Each row was made from one walk, in order. Every step used is in the known rows, and no mark comes twice. Write each row's walk.
In the rows, 128 means zero.
Known rows:
S N Z R: [146 130 130 123 159 146 108 158 125 105 101 105 115 137 191 147 131 166
  96 140 146 187 117 132 121 103 118 181 144 129  75 173 104  92  56 178
 126 165 132 150 139 119  78 127]
J R L N Z S: [157  56 131 136 130 125 147 168 124 107  78  74 119 128 178 166 153 152
  90 120 108 217 128 145 155 110 108 183 151 159 101 174 145  85 140 161
 145 185 163 104 128 155 130 153]
L S N J R: [106 117 176 131 119 163 103 166 177 130  65  84 111 146 204 158 138 176
 136 124  91 150 130 124 137 174 120 148 129  74 126 182 116  90  84 147
 108 168 120  90 123 181  88 148]
J S Z R N: [154  88 143 144 164 116 103 173 132 107 101 107 125 141 152 135 170 161
 114 152 135 173  85 157 153 148  73 202 102 133  92 164 157 100  54 147
 139 137 119 152 144 130 112 121]
S N J R L: [107  97 189 130 145 138 141 168 151 134  79  89 101 113 190 169 135 155
 116 110 112 177  95 130 130 168 122 167 113  83 148 185  95  87  85 130
 117 176 126 103 116 138  98 138]
S R L N Z: [155  91 160 100 156 136 100 145 105  98 109  91 123  95 178 149 154 163
 101 112 119 203 127 141 152 116 110 177 128 132 109 172 111  90 101 194
 155 195 154 121 124 136  91 142]
R L: [107 118 158 105 136 115 124 156 121 117 104 113 118 120 168 174 141 160
 115 123 116 209 111 163 153 131  94 175 111 114 154 148  90 107  76 142
 136 151 149 120 107 133 114 149]
L N Z: [140 124 144 128 123 126 108 154 117  95  76  86 116 147 189 147 150 175
 112 139 118 179 150 151 154 114 102 161 141 131  74 141 132  90  98 166
 125 155 164 150 144 168 102 122]
L S: [106 130 140 106 106 134  85 137 141 111  93 115 131 160 180 158 142 184
 133 129  90 179 142 160 163 144  89 160 131 107 125 140 106  99  74 164
 131 137 146 105 118 174  92 154]
Z R L N J S: [130  63 152 129 153 133  67 165 115 124 120  72 133 111 145 147 192 133
 113 116  80 180  91 175 159 139  94 172 111  85 132 180 133  69  55 152
 139 173 154 141 108 154  95 115]
R N: [122 114 173 138 125 113 111 150 126 110 104 111 122 132 164 143 141 176
 126 147 129 183  99 157 159 135  90 170 112 101 140 125 123 108  76 141
 124 133 150 123 116 145 114 149]
L N Z S J R: [157  61 126 144 133 132 137 169 143  98  70  78 115 153 194 161 127 194
  83 137 125 187 134 126 128  96 147 175 162 145  74 171 169  69 150 160
 110 172 135 123 154 170 110 141]
L N R J S Z: [151  73 157 130 135 117 100 203 127 114  58  81 102 142 155 131 184 162
 128 128  97 180 116 162 142 152 111 204 133 118  96 177 156 111 103 141
 151 124 127 152 139 182  87 122]
N Z S J R: [138  84 114 139 143 122 161 166 148 108  86  97  98 162 193 190 102 185
  81 145 139 201 125 111 116 104 138 182 159 138  82 159 141  80 136 146
 111 158 138 110 150 154 110 139]
L S Z R N J: [118  96 155 121 138 143  57 150 125 115 126  78 123 142 165 147 181 143
 157 130  88 157  96 149 166 203  69 185 107 102 106 164 141 106  35 152
 134 164 129 131 121 166  88 153]
S N: [116 138 165 119 136 143 115 164 139 114  69 134 109 142 197 159 115 188
 109 131 126 169 121 151 132 134 129 166 124 106 122 154 104  95  73 168
 106 143 131 129 133 131  95 137]
N R: [119 103 151 106 140 127 104 170 135 120 112 111 114 132 158 154 144 164
 126 142 109 199  99 162 127 119  99 180 149  95 142 151 103 105  80 153
 140 107 139 137 112 161  93 156]
Z R: [110 119 146 109 149 128  82 149 125 117 120 104 125 148 157 164 138 152
 124 134 126 183 103 160 139 114  94 173 138 101 118 164 113  95  53 171
 125 125 141 143 120 136  96 144]
L S Z R: [119 115 134  90 125 142  67 149 137 102  96 107 122 153 182 164 160 158
 142 124  96 162 121 156 150 153  85 186 135 130  80 188 127 109  56 192
 136 143 126 135 134 151  93 162]
R J: [ 98 133 162 124 113 104 107 152 122 129  82  96  99 151 169 171 120 151
 134 125 134 206 110 155 137 152 115 168 128  91 149 139 109 111  85 127
 122 136 157 126 132 161  93 148]
N R Z S J: [125  80 110 105 140 130 121 187 114 123 125 125  93 147 181 192 118 166
  98 134  92 202  95 135 126 100 128 210 185 130 130 164 121  95 105 163
 139 129 134 127 118 161  91 161]
N Z R L: [137 108 121 112 156 113 117 155  95  97 132  89 127 115 163 170 146 137
 106 129 128 221 106 152 142 107  83 189 136 135 106 174  82  98  57 159
 152 173 158 140 121 125  87 141]
J S: [116 127 137 136 135 118 117 171 144 109  78 119 118 156 166 159 141 176
 107 142 114 181 117 164 151 131  95 168 111 107 114 145 126  90  79 140
 112 127 144 132 140 158 115 114]
N Z R J S: [136 111 118 150 145 107 107 164 123 110 102  73 108 154 148 166 134 139
 105 151 141 225 111 143 129 116  88 191 144 119  82 167 128  95  79 124
 135 160 162 149 148 158  73 105]
Z R N: [140  99 166 132 141 127  86 144 123 116 129  95 134 128 152 133 150 157
 124 152 139 189  82 167 147 122  83 180 122 108 141 153 125 103  52 146
 134 143 136 140 109 130  99 146]
L N Z S R J: [154  86 137 119 134 139  94 154 103 131  88  81  99 142 169 163 137 141
 105 122 126 215 128 140 148 125 152 198 156 133 108 156 143  85 131 193
 131 189 171 112 139 148  69 146]

Which walk is each row?
[ 94 135 141 133 152 117 124 194 138 120  71 104  84 174 170 163 153 156
 128 122  95 156 117 141 157 201  95 176  93 104  83 151 137  81  65 129
  95 132 129 144 156 159 115 107] => N J S Z
[131 123 121 117 152 122 106 150 116 100 115  86 121 149 170 168 138 158
 115 146 139 202 114 145 133 106  94 181 150 128  78 160 109  94  61 165
 129 143 151 151 135 143  92 138] => N Z R
[104  95 132 115 121 122 164 180 138 123  92 107  97 171 192 199 121 150
 106 123 115 186 117 115 149 120  96 189 166 134 118 157 142  95 124 136
 122 124 156 106 134 162 128 158] => J R Z S
[130  84 156 160 159 118  81 167 131 124 134  85 121 137 130 137 173 136
 124 157 114 177  75 157 156 149  72 177 102  79 128 149 146  80  44 120
 124 158 149 141 116 150  92 115] => Z R N J S
[ 94 113 152 109 120 114 160 167 137 111  88  96 106 157 205 184 121 167
 118 122 125 174 121 108 141 122  75 171 150 115 116 162 131 103 105 114
 132 118 147 118 137 169 117 142] => J R Z
[135 124 140 143 155 141 120 178 151 113  61 138 110 145 187 141 133 186
  85 133 116 167 122 154 139 131 124 168 116 110 113 161 120  86  73 154
 107 147 126 126 139 143 109 105] => J S N
[106  87 191 134 123 129 111 171 157 133  67  64 115 139 184 153 161 161
 133 119 104 153 115 137 147 163 110 143 127  82 118 160 156  77 107 126
 103 139 139 129 127 177 109 136] => L N J R
[162 117 116 148 171 141 116 178 139 100  92 103 114 139 184 142 140 173
  77 149 139 181 120 142 124 101 119 187 138 129  65 182 123  79  59 173
 129 165 133 147 153 132  84  99] => J S N Z R
[ 98 133 148  82 147 137 115 150 115 117 119 130  99 140 195 179 118 161
 116 109 118 179 111 122 145 125  95 184 134 107 127 160 108 104  80 164
 134 136 143 120 130 139 101 139] => S R Z
[102 122 160 105 123 155  85 153 141 130  95 102 113 109 194 167 154 160
 128 108  72 180 115 152 151 181 114 160 108  88 152 175  81  97  55 170
 128 196 141  95  94 158  83 151] => R L S N J
[115 118 159 113 137 109  97 164 115 121  89  91 101 153 161 173 141 134
 140 123 138 190  96 147 125 164 102 201 127 120  96 175 126 113  62 146
 128 135 123 155 143 130  88 142] => S Z R J
[135  86 142  98 153 134 106 145 118 141 119 136 106 116 147 183 134 132
 101 108 110 219  93 156 149 126 126 202 125 126 164 168  93  86 102 200
 138 173 147  90 105 106 107 175] => Z S R L
[118  96 114 101 127 126 122 190 109 133 128 116  89 156 161 180 137 144
 112 134  92 209  91 143 149 110  94 213 187 128 133 155 112 103 101 165
 154 121 159 127 116 164 103 172] => N R Z S
[139 100 150 149 147 132  94 175 134 126  82 100 104 133 158 149 129 155
 104 138 135 194  96 160 115 121 136 191 126  95 117 189 129  93  55 146
 123 166 129 134 131 129  72 107] => Z R J S N
[154  86 142 119 153 154 108 187 138 136  95 132  93 132 161 153 138 165
  96 135 100 193  95 158 130 117 146 201 165 120 139 170 103  90  94 194
 127 137 135 111 108 133  90 171] => Z S N R
[100 128 134 106 129 144 125 184 113 145 101 127  71 168 198 189 127 154
 100 109  91 166 105 120 150 165 124 187 155 117 121 153 111  77  79 158
  95 159 161 122 130 142 100 141] => R Z S N J
[108 114 146 137 123 104 121 168 135 123  75  97 101 153 151 166 136 159
 116 139 126 199 119 153 139 143 102 175 115  90 131 142 126 100  86 116
 116 139 160 127 137 171  93 112] => R J S
[134 122 141 126 135 149 122 171 133 132  78 141  95 152 181 165 117 177
  94 124 118 174 111 148 141 126 144 185 138 133 125 157 115  87  97 190
 101 151 140 115 127 125 101 160] => Z S N
[110  92 175 125 132 112 143 159 147 117  85 100 118 115 169 175 137 153
 118 123 125 199 107 144 142 131  89 170 118 113 140 168 109 100 101 130
 130 145 137 106 114 143 116 153] => J R L
[146  87 162 141 162 129  90 160 139 118 111 125 126 117 153 130 143 170
 104 143 132 192  97 157 153 127 100 184  94 102 143 149 138  87  84 157
 130 160 132 109 123 142  93 119] => J S R N
[133  65 182 119 125 124 130 156 146 108  72  79 137 107 181 153 161 161
 117 114 109 185 124 163 153 120 102 163 123 113 142 181 137  99 115 137
 146 156 138 113 114 155 122 149] => J R L N
[105 117 142  90 136 120 128 186 116 111 124 106 100 139 178 171 141 158
 129 131  98 198 107 138 140 120  77 195 171 114 129 159 101 109  78 141
 153 103 147 139 120 173  92 152] => N R Z
[143  89 105 112 141 137  78 131 120  84 138  84 141 113 182 177 139 174
 108 137 108 217 125 147 136 102 108 185 139 124  95 193  97  99  58 175
 161 204 129 126 112 158  75 141] => N Z R L S J
[138  78 183  89 146 141  77 139 113 118 104 107 131  92 170 150 162 157
 114  99 101 192 113 170 154 120 121 173 112 107 148 179 115  93  92 198
 145 172 132 118 110 131  94 152] => S R L N
[127  86 161 121 154 140  88 152 116 150 138 113  98 132 141 158 148 136
 123 129 110 187  76 147 151 165 122 197 112  96 164 137 135  76  86 169
 114 175 154  95 107 130  95 163] => Z S R N J
[106 110 180 136 133 122 104 159 126 131 111  92 107 138 155 148 149 152
 136 144 112 174  98 148 155 176  90 166 101  80 148 122 119  95  62 114
 108 145 148 129 118 157 105 143] => R N J
[102 144 171 121 141 148 105 169 137 136  83 112  88 141 187 161 129 170
 121 123 103 153 106 141 140 170 132 161 116  81 124 155 100  84  59 151
  93 155 134 129 124 140  91 133] => S N J
[133 126 105 121 133 123 141 167 117 113 101 116  95 169 167 183 124 159
  90 142 124 212 132 142 154 123 109 185 150 149  96 131 118  84 105 165
 117 146 175 126 145 150 111 146] => N Z S
[125  97 133  93 129 131  59 134 125 111 132  98 149 114 166 172 160 142
 130 123  95 210 113 176 154 128  77 175 126 110 139 189  99 100  48 179
 162 164 146 107  91 155  87 167] => Z R L S
[147  58 121 104 126 141  97 191 106 111 115 101 105 142 187 169 143 177
 104 127  75 189 102 144 136  92 130 201 192 126 118 172 154  91 112 179
 148 138 140 138 119 181  88 154] => L N R Z S J
[125 100 138 136 142 115  90 161 126 130  97  89 117 149 143 164 138 133
 116 138 137 207  97 159 129 125  99 186 130  97 118 171 132  95  62 127
 133 141 142 137 128 148  86 114] => Z R J S
[118 100 141 115 131 147 160 185 140 125  73 132  90 155 212 186 113 171
  90 119 117 170 110 108 134 123 128 193 171 146 114 181 139  95 123 157
 118 143 137  99 136 144 116 155] => J R Z S N
[137 101 151 103 134 158  62 143 139 117 111 108 142 100 183 159 157 164
 115 118  98 189 107 167 144 126 112 184 128 111 140 202  88 100  44 193
 159 192 125 110  98 129  74 158] => Z R L S N
[116 105 158 162 145 111 108 177 136 124 101  93 109 138 152 141 160 157
 126 148 112 181  94 160 167 173  80 173  94  77 144 125 137  81  65 114
 111 146 159 123 127 165 111 113] => R N J S
[107 145 137  97 116 129  95 158 140  99  74 119 115 161 198 168 151 183
 145 121  93 163 145 148 162 177  91 173 120 124  89 160 119 108  74 174
 125 138 130 121 144 169 111 155] => L S Z
[120 132 136 127 149 113 132 189 137 100  66 131 103 164 176 164 146 174
 113 131 116 165 123 147 154 159  94 179 101 132  80 152 135  96  83 144
 113 128 128 143 165 152 122 115] => J S Z
